Known rows, with every way that one mark hangs from another:
{N A {S {U {D K} {W Q}}}}: [-14  -4 -28  -4 -57  -2  12  13  -9  30   6  30  -2  16  11 -28  -2  -1
 -21  13  14   4   0]
{L {V {U {A {N S}} {D K}}}}: [-29  -8  -3 -24 -20   1 -21  30 -19  26   9  16 -16 -13 -12 -18 -17   9
  -2   5  -4 -19 -28]
{U A}: [ -4 -13 -11  -5  -6   4 -11   9  -8   4  -3  15   2 -20  -4 -27   4   7
  11   1   1  -3 -25]
{U A V {W Q}}: [-24 -31 -19  -4 -33  13   7  -5   0  -3   2  23  10   4  -5 -27  21  13
   2  45  27  -2 -16]
{W {U {A N} {D K} V}}: [-16 -30  -4 -16 -14   4  -8  17 -21  27  -3  28 -11 -13   1  -6  -8  12
 -16  29  13  -1 -30]
{U A {V L} {W Q}}: [-34 -20 -11   1 -39   9  18   5  -9  -7   2  16  11   9   1 -28  13   8
  -1  54  23   6 -14]
{N {A {U D {V L}}}}: [-35   5 -11  -7 -34  -6 -11  19 -29  15  -3  21  13   2   2 -14 -30   1
  -2   6 -12 -18  -5]
{S {U {A N} {D K} V W}}: [-23 -33 -10 -25 -40  19   8  16  -7   5  -2  29  -3   7   7  -8  -9   1
 -15  31  13   3 -15]
{W Q {U {A N} {D K} {V L}}}: [-32 -24   5 -11 -26  -6   9  21 -22  41  -1  26  -9  10   7  -8  -6  12
 -22  44  28   7 -33]
{V L {U {A N} D}}: [-42 -12  11 -18 -31   4 -18  27 -21  23   0  11   0  -4   3  -2 -14   2
   8  10 -18  -5 -15]
{D K}: [ -7  18  -1  -8   2  -8   5  21  -8  14   7   7   1  -4  -9 -17   5   1
 -11 -12  22  11 -22]
{V L {U A W}}: [-34  -9  -3  -6 -37  -2   7   5 -14   9  -2  11   7   2   3 -19  14  -6
  14  21  -4   0 -15]
{W Q U}: [-15 -20  -1  -8 -14 -16  -6  -4 -11  48  -6  25  -5  20   5 -12  14   1
  -8  -3  31  12 -31]
{D K {U {A N} {V L}}}: [-31 -11   6  11 -20  -7  15  21 -16  15  -6   6   1 -14 -15 -37  -2  14
 -16  21  17  10 -28]
{K {D {U V W}}}: [-27 -18   0   0 -31   2 -14   4  -5   5   3  17  14   0  -8 -18  21 -10
 -17  -5  10  14  12]
{V L {U {A N} {W Q}}}: [-38 -19  15 -10 -43   6   4  11 -14  29   2  11   7  17  -6 -18  11  -3
  13  30   7   8 -19]
{K {D {U {W Q}}}}: [-23 -12   5   0 -32  -7 -14   3   2  26   6  14  15  16  -5 -18  35 -13
 -19 -19  19  20   6]
{K {D {U {A {N S}} {V L} W}}}: [-25 -29   6  11 -45  14  -7  26 -18   0  11  19   9 -14  -9 -32   8  -4
 -10  26  -1  14  10]
{L {V {U {A N} {D K} W}}}: [-30  -8   0 -31 -22   2 -16  20 -12  19   3   8  -5   2 -12  -7  -2  -1
  -8  10  -3 -13 -22]
{L {V U}}: [-32   0   3 -21  -9 -14 -25   6 -15  24  -6  10  -7   0 -14 -16  -7   0
   7 -19   0  -7 -24]
{S {N A} {U {D K} {V L}}}: [-36   9  -6 -19 -44   6   6  28 -27  23   2  20 -10  -1  -1  -5 -25 -10
 -15  20  11  11  -5]
{W U}: [ -9 -16  -5  -9  -5 -12  -9   0 -17  29  -7  21  -5   1   4  -9   4  -3
  -5 -10  11  10 -26]

Rows:
[-38 -18   1  10 -40  -4  29  12  -7  19   1   7   9  11 -11 -35  19  10
 -24  40  34  15 -23] : {D K {U {A N} {V L} {W Q}}}
[ -6  -1 -19   3 -29  -3  -9  16 -23  22   9  29   7  -9  -6 -34 -18   1
  14  -6  -5 -17 -13] : {N {A U} S}
[-13 -25   1 -18 -15  -7  -6  16 -13  54   0  25 -10  11   5  -6   8   7
 -17  16  27   4 -38] : {W Q {U {A N} {D K}}}
[-32 -25  -5 -18 -49  17  10  29  -7  21  18  30  -5  24   2 -11 -14   7
 -22  28  29  11  -8] : {A {N {S {U {D K} V {W Q}}}}}
[-43 -35   0   8 -49   4  10   7  -8  10  -4   9  13  10  -8 -31  13  10
 -13  37  17  11 -14] : {D {U {A N} {V L} {W Q}}}
[-37   5 -16 -29 -31  -6   9  16   0  25  24  20  16  43  10   8  14  -8
 -19   1  33 -14 -21] : {A {U {D K} {W Q}}}
[-31 -12  -9 -37 -32  16 -18  23 -12  19  13  21  -8  11   8  15  -8 -14
  -7 -14  10   5 -13] : {S N {U D}}
[-36 -38   3 -12 -32   0  -7  17 -24  35  -5  28  -7  11   9  -7 -10  11
 -13  41  14   4 -26] : {W Q {U {A N} D {V L}}}
[-46 -19 -20 -10 -48  11   8  15  -7  -7   9  18  11  14  13  -8   8   9
 -15  51  13  -5  -4] : {U A D {V L} {W Q}}
[-31 -33 -18 -35 -52  22  -3  11  -2  19  14  25  -3  22  13   7  17 -14
  -4  22  22   1 -16] : {S N {U A D {W Q}}}
[-30 -27 -17 -12 -46  25   8  29  -5   5  26  25   1   5  -4 -14   2  17
 -21  59  29  -4 -11] : {U {A {N S}} {D K} V {W Q}}
[-34  -9 -17 -23 -59  14   9  11 -11  31  10  26  -2  20  -3  -3   2 -10
 -20  31  33   8  -1] : {S {N A} {U {D K} V {W Q}}}
[-28   2 -12   3 -29 -17  21   1   7  28   6   4  12  25  -4 -24  37   1
 -30  -6  41  14 -19] : {D K {U {W Q}}}
[-34   6 -14 -17 -14   2  -3  24  -8   4  11  15  -1  -3  -2  -1 -10  12
 -25   7  19  -3 -10] : {U {D K} V}
[-39 -26  -7 -25 -43   9 -23  19 -12  23  11  19  -7  11  -8 -14  -1   7
  -1  22   0 -18 -18] : {L {V {U {A {N S}} D {W Q}}}}
[-16 -41 -22  -2 -34  11   5   5 -12   1  -4  41 -10 -15   7 -37 -13  14
  11  20  11  -4 -23] : {N {S {U A V}}}
[-44 -27 -18 -29 -57  28   7  19 -17  -8  10  24  -1   7  12   7  -4 -13
  -7  43   8   2  -8] : {S N {U A D {V L} W}}
[-40   8  -4 -14 -24 -11   3  21 -16  24   2  11  -3  -5  10 -10   0   2
  -2   9  -1  -8 -23] : {V L {U A {D K}}}
